Every row comes from one small tree of marks. The marks that hang from a mark follow it in brackets, in alphabetical order. Every link used is in the known rows. Which tree was each row made from?
Known rows
leki{sigaras{fuzigo vubok{zolevuk}}}: [  4   0  14  17  -8  -1  -3  26  -3  17  13  15  -2 -12   1  26 -26   5
   3  23 -27   3  -4   5 -14 -29  -3  -1]
zolevuk{lanu vubok}: [ -9   2 -12   7 -22  16  12 -20  12  -8 -12   7   6   9   6  26 -12  15
  12 -53  27   5 -11  54   4  -9  28  11]
zolevuk{lanu sudugi toki}: [-26  -4  -1  22  24  30  26 -27  22 -34 -12 -11   9   0  -7 -12  19  20
  -3 -56  26   9   7  13 -18  12  52  13]
mitol{leki{lizap{reko toki{zolevuk}} sigaras{fuzigo vubok}}}: [ -1  -3  11  -6 -14 -43 -12  15  13  15 -11  18  15 -14  18  40  -8 -33
 -10  30  -4  -1  -2 -37 -14 -15 -29  -4]
reko{lizap{leki{mitol} toki{zolevuk{lanu}}}}: [  7  12  17 -14  -5 -13  -6 -14 -15  -7   3 -11  -4   9  34 -31  -1  -8
  12  26  23 -11 -11  -2 -16  17 -30   2]
vubok{sigaras}: [ -2 -25 -27  -8 -38 -18 -25  -4  -3 -13   8   6 -18  -8 -25   4 -38  24
  14  29 -10  13   2   6  19  -9   0 -26]
zolevuk{lanu sudugi toki vubok{sigaras{leki}}}: [-45   4 -24  16  13  47  49 -23  24 -22 -15  -8  26   3 -22  23  24  22
  -4 -64  11  25  16  37   0   5  56  31]
lanu{zolevuk{sudugi toki{lizap{leki{sigaras}}}}}: [ -9   2   2   3  21  13  11   1  -4  -7   7  -4  -2  16 -14  -4  22   4
  -4 -10  20  -2  31 -15 -27  -3  10   7]
reko{lizap{leki{sigaras{fuzigo vubok}} toki{zolevuk}}}: [  3  13  28 -11   0 -17 -15  -2 -19  -1   5  -1  -5   2  27 -10 -10 -14
   1  55  -1   0  -3 -15 -39  -1 -39   5]
toki{zolevuk{lanu sudugi vubok}}: [ -7   5   3  -6  -7  26  24 -14  16   2  11  -9   2  11  -2   3  22  23
   7 -45  11  -3   6  24 -17  -6  -1  35]
leki{sigaras}: [  6   6  -3   6  -9 -24  -6   9 -10  -1  18   8 -13  -3   8  -5 -33  32
   9  15  -1   2   0 -13   7 -21  13  -8]
reko{lizap{leki toki}}: [  6   7  11 -14  -1 -18 -26 -21 -26 -19  -9  -1 -17   4  29 -27 -18  -9
  11  40  21  -1  -6 -15 -18   5 -24 -14]
leki{lizap{toki} mitol}: [ 18  14  -2  -1  21 -17  12   9   0  16  -3 -15   2   4  38 -15 -32 -13
   1  -6  15 -17 -34 -17  28  17   1 -25]
zolevuk{sudugi toki{lizap}}: [  2  -2   1   9  33  34  21  -9   6 -18  -4  -9  -7   3 -19  -3  17   3
  -5 -26  13   5  23 -12 -23  14  36  -8]
reko{lizap{leki{mitol sigaras{fuzigo}} toki}}: [  4  16  21  -5   1 -19  -1   4 -27  -5   0  -9  -6   2  37 -26 -22  -3
   8  38  16 -13 -13 -16 -11   5 -23  -6]
vubok{sigaras{leki} zolevuk{lanu sudugi toki{lizap{reko}}}}: [-20 -17 -32  14 -13  40  15 -16  10 -12 -10  10  10  21 -49  -4  43 -14
   3   2 -21  18  29  10  -2   5  23  15]
lizap{leki{sigaras} toki}: [  9  16   4  -9   5 -38 -34 -33   2  -7  -2 -10  -4  -9  23 -33  -8  27
  -8  47   0   8   3 -54   2  -7 -15   3]
toki{lizap{reko} zolevuk{sudugi}}: [ 18  -4  12 -11   2  16   3   0   2  -6   3   2  -7  21 -27 -10  37 -17
 -13   8 -11 -17  26 -13 -30   4 -20   6]
sigaras{fuzigo leki{lizap mitol} vubok}: [  9  -3  27  17  34 -18  -3  59  -3  44   8  20  13 -40   2  52 -27 -36
 -32  -9 -56 -21 -29  24  34   4  -7 -12]
sigaras{leki}: [  7  -9  -6   3   9 -23 -29   9 -13   7   9  20 -18 -21 -14   2 -11  17
  -9  -3 -21  -6   1   1  39  -3   3 -10]
lizap{toki{zolevuk{lanu vubok}}}: [ -3   4   3  -4  -5  12  -4 -31  18   0 -14  -8  -1   9   5   0   8  16
   1   1  16   4  -5   3 -20   0 -19  11]
reko{lizap{leki{mitol} toki{zolevuk{lanu vubok}}}}: [  4  17  14 -16  -6  -5   3 -15 -14  -5   1 -12   1  13  36 -22   1  -8
  12  16  27  -9 -11   6 -16  14 -29   7]
sudugi{zolevuk}: [ 14 -25  -7 -14 -11   6 -34  13 -17   9  12   2 -40  -6   1 -36  -1  20
  27 -16   6  14  -4   3   4 -17 -13 -34]
sigaras{fuzigo}: [  4 -24  18   7 -13  -3 -19  21  -9   1  -5   2 -23 -19 -19  16 -32   8
  -3   1  -5 -12 -17  12  -7  -9  -7 -12]
vubok{zolevuk{toki}}: [ 11  -9 -16   2  -9  32  -9 -19   2  -6   5   0 -18  13 -15 -14  13   3
  25  -1  17  15   7   4 -13   1   9  -6]

Which tree is each row?
[  3   3 -23 -11  -9  24  21 -10  12  -6   1  -9  11  12 -24  35   9  -3
   6 -11  13  26  16  26  -2  19  26  -3] -> zolevuk{toki{lizap{leki{mitol}}} vubok{sigaras}}
[  8  14   1  -1   9  27  29   3   7   3   0 -10  12  10 -11  36  12  -5
  -3 -25  18  12   9  21 -15  16  28   8] -> zolevuk{toki{lizap{leki{mitol sigaras{fuzigo}}}} vubok}
[  5  10  -3   4  34 -27  -7  14  -8  10  -7   6   5  -9  11 -14  -6 -14
 -23   0 -16 -20 -17 -18  51  13  -2 -13] -> sigaras{leki{lizap{reko toki} mitol}}
[  6  -4   3  -1 -18 -30   0  24   4  29   4  19   6 -15  21  42 -17 -25
   8   5  -4   0   1 -25  -4 -22 -10  -4] -> mitol{leki{lizap sigaras{fuzigo vubok{zolevuk{sudugi}}}}}
[ 28   5  11   0  -8 -12 -10  13  -3   3   1  10   7   9  -6   1  12 -31
 -14  26 -18 -15  10 -10   0   1  -9  -7] -> toki{lizap{leki{mitol sigaras{fuzigo vubok{zolevuk}}} reko}}
[-22   3 -28  -5   7  19  13  -8   9 -17  -9   1  12   4 -27  33   4  -2
  -5 -12   3  30   8  21   6   8  30   1] -> zolevuk{toki vubok{sigaras{leki{lizap{reko}}}}}
[  3   2  13 -10  -3   2  -9  -8 -22 -10  -4   1 -20  13  19 -16 -15  -9
  16  34  21  -4  -7   0 -33   4 -30 -13] -> reko{lizap{toki{zolevuk}}}
[ -5 -12 -27  -5 -12 -31 -13  17  -8   0   7   9   0 -10 -18   2 -25   0
  -5  22 -29  -1  -6  -1  50   3   2 -20] -> vubok{sigaras{leki{lizap{reko} mitol}}}
[  7  19  20  -2   2  -8  -1   2 -23   2   1  -4  -1   3  38 -19 -16 -14
  11  41   8  -8 -11 -11 -16   0 -28  -4] -> reko{lizap{leki{mitol sigaras{fuzigo vubok{zolevuk}}} toki}}
[  4  14   9 -21   4  -3   2 -21  14  11   4 -35   9 -10  12 -27  20  25
  -8  12   1  -8  -1 -32   7  10 -37  24] -> lizap{leki{mitol} toki{zolevuk{sudugi vubok{sigaras{fuzigo}}}}}
[-11 -19  -4  -3 -12 -18  -8  29  -4  11  -1   1   3 -12 -30  13 -16  -9
 -19  34 -38  -7 -11  -3  26   6 -21  -5] -> vubok{sigaras{fuzigo leki{lizap{reko toki{zolevuk}} mitol}}}
[ 16  15  14   0   1 -23  -2  14  -1  15  27 -11   7 -21  22 -14  -6  17
  -1   7 -17 -12  -4 -19  22  -9  -8  10] -> lizap{leki{mitol sigaras{fuzigo vubok{zolevuk{sudugi}}}}}
[  6  -6   1  12   0   7   7 -18  21 -16  -6   0  13  12 -12   9  21 -12
  -5 -26  21   8   4  28 -15  32  42   1] -> zolevuk{lanu toki{lizap{leki{mitol}}}}
[ -7   5   2   3  32 -18 -13  -4  -2   1 -13  12   5  -1  -1 -11  13 -18
 -29   2 -23  -8  -4 -22  18   5  -2   8] -> sigaras{leki{lizap{reko toki{zolevuk{lanu sudugi}}}}}
[-12 -19  -8   2  -9 -21  -9  28  -7   7  -9   3   3 -15 -27  13 -26  -8
 -18  31 -36  -7 -14  -3  33   4 -11 -13] -> vubok{sigaras{fuzigo leki{lizap{reko toki} mitol}}}
[-19 -12 -34   7 -19  16   5 -11  -1  -3  -6  11   6  17 -25 -14  17 -14
   7   5 -29   9  11   1  19 -10  10  15] -> vubok{sigaras{leki{lizap{reko}}} zolevuk{lanu sudugi}}
[-12 -26 -14  -6 -27  24  -9  17  -7  15  -2   6 -15  -1 -13   0   9  13
  20 -38  -5  22  -6  42   6 -18  -1  -6] -> sudugi{zolevuk{lanu vubok{sigaras{fuzigo leki}}}}
[  1  -6 -13  12 -15  34   7 -23   3  -5  -3   1 -11  15  -1 -26  15  10
  24 -29  13  -2   4  10  -5 -14  12  12] -> vubok{zolevuk{lanu sudugi}}
[-15   0 -11  -1   5  24   8  -4   1  -6   1  -1  -2  15 -13  22   7   9
   9 -29  39   7  13  25 -18  -7   8   1] -> lanu{zolevuk{toki vubok}}
[ -7  -5 -13  16   0  48  16 -28  12 -14  -6  -6  -4  17 -10 -22  30   6
  20 -34  21  10  10  10 -19   0  28  15] -> vubok{zolevuk{lanu sudugi toki}}
[ -9  -2   5  16  22  26  22 -28  20 -26 -13  -7  12  10 -13  -6  35  -4
 -12 -42  17   8  20   6 -27  22  50  16] -> zolevuk{lanu sudugi toki{lizap{leki}}}
[-10 -23 -15 -12  -5  35  -7  18  -8  10   4  -3 -20  -6 -24   0  17  13
  18 -27   0  34   4  23  -4  -9   1 -15] -> sudugi{zolevuk{toki vubok{sigaras{fuzigo leki}}}}
[  5  13  17  -2   3 -43 -20  10   3 -16   7  -3  20 -21  14 -19   0   2
 -23  25 -16 -18  -4 -23  26  -7 -13   2] -> lizap{leki{mitol sigaras{fuzigo vubok}} reko}
[ -1   2  30  19  43 -15  -8  45   4  28 -14  17  23 -36   3  40 -14 -44
 -45   7 -53 -23 -27   7  28   5 -17 -10] -> sigaras{fuzigo leki{lizap{reko toki} mitol} vubok}
[ -1   9   4  -9  12  20   2 -27  12   1  -9 -16  -7   3   6 -13   9  25
   0   0  13   1   3 -20 -17  -5 -23  10] -> lizap{toki{zolevuk{sudugi vubok}}}
[  2 -16   2   6 -41 -29 -10  16  11  19   3  24   5 -22   8  45 -12  -2
  14   3   3   0   5  -1  -1 -24 -12  -4] -> mitol{leki{sigaras{fuzigo vubok{zolevuk{lanu}}}}}
[  7  17   2  -9  -2 -48 -20  -5  -4 -25  10  -8  12  -8  17 -45   4  17
 -12  21   2 -16   1 -36  36  -3  -6   1] -> lizap{leki{mitol sigaras} reko}
[ 17  25  -2   5  13 -32  32  37 -11  24  26  -7   7   8  42  -7 -43  -1
   7  -3   2 -15 -27 -16  33   1  21 -12] -> leki{lizap mitol sigaras}
[ 12   4   6  -5 -10  38  33  -5  12  15   5   1   4  30 -15  24  34 -10
   0 -37   2  -7  19  29 -35   4   2  28] -> toki{lizap zolevuk{lanu sudugi vubok}}
